Each row comes from the steps of one path. Every step used is in the known rows, and no mark comes twice. Write the path behind each row, first mark first.
(in the rows, 128 means zero)
Known rows:
E H R S U: [ 82 136 109 151 123  97  81 112 149  97 149  83 106 155 197 143 170 142
 150 181 105  91 163 106 150 127 175 142 156 127 145 111 114]
H U T R K: [125 147 108 178  98 103  96 139 208 117 168 124 113  81 132 127 156 151
 128 126  73 159 192  83 146 138 153 155 104  90  95 100 141]
R T: [ 96 117 115 184 125 124  94 147 140 131 135  76 120  78 162 158 144 159
 139 114  97 128 161  85 134 157 196 133 134 132 142 135 110]
R J U T: [100 132  97 153 144  80 124 166 160 111 132  63 153 139 155 140 131 138
 118 111 139 152 131 131 141 169 154 149 147  92 111 127 132]
S E H U: [ 72 134 120 213 104 129  98 116 185  95 182 111 158 106 197 157 148 175
 137 144 119 119 154 107 151 112 167 127  98 165 134 155 102]
U T R S E H: [ 59 142 131 168 118 124  82 178 164 104 168 100 174 132 217 160 121 148
 153 146  94  95 154 107 161 143 175 109 147 126 108 136 163]
S R H U: [111 150  91 206 121 117  91 125 170 115 157  88 145  69 171 146 164 157
 147 131 123 153 132  78 149 104 148 122  82 161 133  88  93]
T R: [123 114 134 167 104 130  89 152 162 119 153 101 118  97 167 139 153 161
 127 133  83 120 161 100 152 117 175 121 143 120 125 128 110]
R K U: [149 158 121 147 113 131  89 114 170 142 110  89 119  97 172 141 149 132
 147 143  88 117 172 120 138 117 116 149 145 112 160  99 129]
S E H U W: [ 67 140 104 227 113 102  92 117 206  74 194 117 172  91 188 144 157 175
 151 113 111 112 164 123 145 130 192 141 107 148 123 156 127]
J U T R: [ 97 127 112 159 140  91 105 157 167 105 150  82 160 112 159 144 132 148
 105 113 110 150 139 118 130 140 191 124 148 107  92 141 148]
U W: [109 135 105 180 135  94  92 115 179 100 153  96 141  88 150 134 154 168
 150  99  92 119 165 137 134 145 191 149 155 117 129 123 130]
T R K U W: [146 139 119 158  92 111  63 132 199 130 124 105 133  76 171 123 155 120
 160 133  45 111 180 122 144 129 145 156 146  73 119 104 154]
K R J U W: [ 94 166 104 152 158  58  87 152 143 112 113  81 163 138 167 137 148 142
 139 101 112 116 139 151 155 149 162 144 152  92 129 144 140]
K U T R H: [140 165 147 192 135 120  87 118 178 114 112 111 167  91 149 138 130 150
 140 125  98 163 124  96 122  98 156 107 134  87 115 102 112]
J U T R S E: [ 84 143 113 148 133  97 103 162 140 110 139  76 174 111 211 155 119 142
 132 124 120  99 152  81 151 153 194 113 151 131  89 126 175]
R H U W: [117 160  92 209 126  86 103  75 189  80 153 120 142  71 136 123 167 171
 146 104 112 151 148 109 121 127 192 131 100 124 111 101  86]
E H R: [ 92 120 114 189 111 113  99 120 155  92 163  91 123 144 160 144 162 169
 120 155 123 143 167 119 127 108 182 136 128 128 140 153  71]
J U W: [ 90 135  88 157 146  69 103 118 163  96 144  69 160 102 162 145 144 148
 132  91 114 109 151 145 124 159 209 148 147 121 113 133 140]
T R S U W: [104 132 113 134 121  79  64 138 180 108 142  98 120  99 194 128 164 137
 175 136  46  68 172 105 165 153 192 147 177  95 113  87 167]
E H U T R: [ 80 127 116 209 118 116  99 154 215  99 194 124 156 112 148 142 150 175
 122 146  84 161 160 114 141 119 170 136  97 105  99 146 114]
U T R H E: [104 150 122 196 144 125 105 147 185 112 149 105 152 131 157 148 132 160
 134  94 101 146 120 118 111 101 193 105 128  85  87 120  98]
K U T R W: [124 149 160 184 144 136  94 174 217 122 128  95 165  80 141 133 136 162
 142 133  84 181 129 111 147 113 161 121 132  61 133 117 116]
R S E H: [ 59 144 120 158 121 137  85 155 140 112 157  84 157 136 230 167 132 157
 156 160 115  65 155 115 160 132 164 114 143 161 144 137 140]
K U T R: [139 149 140 183 137 126  89 156 205 122 131 113 158  87 149 137 127 164
 139 118  79 158 151  97 134 108 146 133 148  85 122 122 132]
R K U W: [144 163 111 152 116 100  79 105 195 129 121  95 137  82 162 131 151 127
 163 118  74 112 177 133 133 137 141 167 148  92 138  97 148]
H E: [ 90 136 108 175 152 140 104 146 173 113 154  84 136 126 172 153 141 178
 137 102 101 115 146 112 118 108 177 131 137 117 133 142 100]
E H U T: [ 73 150 107 210 142 109 115 138 214  93 192 111 161 113 141 143 144 184
 126 128 112 163 155 124 127 126 165 142 107 121 120 141 116]
J U: [ 96 127 100 150 138  99 115 125 144 113 138  63 139 113 163 152 141 150
 112 125 132 114 142 123 129 137 179 127 147 138 131 138 122]
E H: [ 87 127 126 169 122 138  93 140 162 110 163  87 145 139 172 155 143 157
 129 147 106 110 144 152 141 121 163 129 141 137 142 148 106]
U T R K: [119 139 120 150 104 108  89 159 183 136 152 107 120 104 154 136 148 137
 132 131  79 138 178 124 149 142 160 144 142  88  95 101 150]
K U W: [128 160 116 180 142 100  92 106 197 106 129 100 157  71 157 134 142 162
 162 108  82 128 158 130 123 128 165 153 157 102 146 120 124]
H U T: [108 153  97 204 146  89 125 125 210  99 174 118 140  76 122 133 144 189
 127 105 111 171 163  85 125 133 173 151 114 119 113 118 124]

Which path is each row?
[114  97  91 150 101  80  87 162 159 101 137  77 145 114 175 136 156 126
 128 123  94 116 140 132 164 163 180 149 143  82  97 134 143]
T R J U W
[ 92 117 112 207 102 114  99 185 206 100 182 118 148 122 151 136 151 156
 128 156  86 163 142 113 163 129 143 150  97  82  98 138 111]
E H U T R J
[ 59 192 150 161 143 125  64 162 125 118 135  98 168 154 227 160 131 157
 163 158 108  65 153 122 171 112 148  99 147 156 157 150 144]
K R S E H
[116 163 119 173 119 111  98 108 193 112 138  95 144 138 160 139 148 133
 137 153 107 163 166 122 118 121 135 156 126  88 135 120 113]
E H R K U T
[104 151 111 185 147 138 105 116 158 114 137  88 144 133 169 152 141 167
 136 102 117 116 121 131 110  97 184 109 127 124 121 120  73]
R H E
[111 117 100 146 118 101 110 157 129 114 126  54 131 130 174 145 143 132
 115 135 136 120 131 125 154 155 149 144 140 121 131 132 117]
R J U
[103 147 116 166 140  93 105 122 151 107 131  84 166 120 149 145 134 139
 108 116 135 147 110 115 125 134 197 100 130 106  80 118 120]
J U T R H
[109 135 104 144 104 121  77 159 164 146 152  60 118 106 201 145 162 121
 152 137  91 105 175 116 167 136 129 154 133 139 143  80 144]
S R K
[156 140 137 144  86 140  71 142 169 147 117  96 120  89 183 136 149 118
 141 158  63 116 175 108 150 112 117 136 135  91 135 105 127]
T R K U
[ 92 145 101 183 146 143  88 151 159 126 149  64 157 125 211 165 149 150
 152 101 107 113 106 113 130  91 164 119 116 140 131 101  95]
S R H E
[ 92 166 113 141 161  69  98 131 172 119 135  87 130 130 168 139 144 148
 162 131  99  99 154 112 145 159 167 151 177 115 134  68 173]
R S U T
[122 119 137 163 113  76  88 167 187 118 134 108 121 135 160 125 160 135
 151 137  85 138 128 122 179 150 152 157 166  68 112  95 137]
S U T R J
[123 169 134 197 150 143  99 138 203 115 123 105 181 112 171 145 123 157
 144 102  87 155 112 109 106  76 164 106 127  76 102 119  99]
K U T R H E
[ 79 120 128 201  97 117 101 112 149  87 163 104 139 140 205 151 158 167
 129 143 144 127 160 104 139 107 189 122 127 147 139 160  77]
S E H R
[ 91 102  91 168 107  97 106 138 128  92 139  61 134 171 178 145 161 131
 102 166 150 138 131 129 145 137 160 144 120 115 125 160  81]
E H R J U
[106 127 132 183 130 106 106 158 188 114 159 103 137 100 147 136 139 166
 128 114  86 148 154 107 139 129 179 128 147 103 108 124 132]
U T R
[ 90 133 105 200 122 126 101 128 187  99 184 105 138 107 161 147 159 176
 124 149 101 131 159 119 138 108 158 140  97 144 138 149  96]
E H U
[133 134 121 206  93 120  95 110 165 107 150 124 120  74 150 137 164 167
 128 141 102 147 146  77 139  98 174 103  93 125 102 114  72]
T R H U
[117 132 110 207 127 100 109 143 215 104 181 126 134  73 133 131 148 185
 127 118  86 173 168  78 136 119 172 136 105 104  99 125 122]
H U T R
[100 112 106 198 110 106  98 122 135 110 134  75 103  80 154 153 155 167
 133 118 118 159 175  49 126 136 215 136 126 123 137 139  73]
H R T
[ 97 142 128 166 127 113  93 172 159 112 151 104 157 102 205 147 127 156
 158 118  99 107 168  66 160 142 182 113 152 122 105 116 163]
U T R S E
[ 93 130 153 165 140  96  88 166 210 115 144 103 138 109 144 132 160 154
 137 135  84 153 123 132 163 138 197 130 156  68 122  91 133]
S U T R W
[116 131 122 188 121 148  92 137 160 118 139  97 137 129 178 155 144 159
 129 113  95 119 125 112 122  88 189  97 125 108 101 127  70]
T R H E
[132 117 125 139  80 125  77 152 165 137 144 105  99 101 177 135 160 133
 132 148  72 103 185 112 161 135 153 137 134 104 117 109 129]
T R K
[ 73 141  98 157 127  63  71 103 165  81 154  94 129 143 185 133 171 140
 165 154  90  89 169 123 143 149 203 163 164 108 132 110 132]
E H R S U W
[118 217 124 212 172  76  99 107 176 105 133 134 162 105 121 134 139 191
 135 102 126 173 137 102 126 102 158 109 105 114 114 114  94]
K R H U T
[125 123 127 187 121 119 112 138 167  95 142  91 103 103 142 129 165 171
 122 141 135 179 152  98 140 119 201 125 126 103 152 116  56]
H R W
[110 137 114 176 116 106 106 115 125  98 137  96 114 105 210 142 147 168
 153 136 141 115 175  51 147 128 192 126 144 155 136 116 107]
H R S E
[ 73 104 112 204 106 128  89 127 140 105 154  79 120 116 161 165 157 156
 126 148 114 149 164  87 125 132 211 134 119 127 144 162  74]
E H R T
[121 170 110 161 132 115  81 159 196 149 133  67 158  85 187 145 141 122
 169 123  88 144 160 106 147 130  98 164 132 107 143  75 167]
S R K U T
[119 194 144 176 154 105  80 116 125 121 110 107 134 134 154 144 145 165
 144 122 129 124 138 130 137  93 161  93 137 129 147 120  83]
K R H
[145 138 139 182 122 113 100 173 187 124 117  99 145 102 155 126 134 140
 146 139  83 165 141  98 157 125 115 148 143  60 125 116 126]
K U T R J
[102 194 138 125 168  83  69 136 132 134 106  94 119 138 191 137 151 151
 169 146  80  77 156 111 167 122 139 133 170 120 161  94 152]
K R S U
[ 76 132 129 222 106 124 103 157 216  87 194 133 175 108 184 150 143 175
 134 134 102 146 159  96 153 118 179 121 101 126  97 155 126]
S E H U T R
[ 88 212 136 140 189  62  74 150 161 128 114  99 141 147 172 139 138 158
 170 125  93 100 152 122 159 140 149 139 179 100 144  90 172]
K R S U T
[ 89 149  99 159 165  78 123 134 164 103 146  75 169 117 148 147 125 153
 109  96 135 146 136 127 118 153 183 135 150 120 111 131 143]
J U T
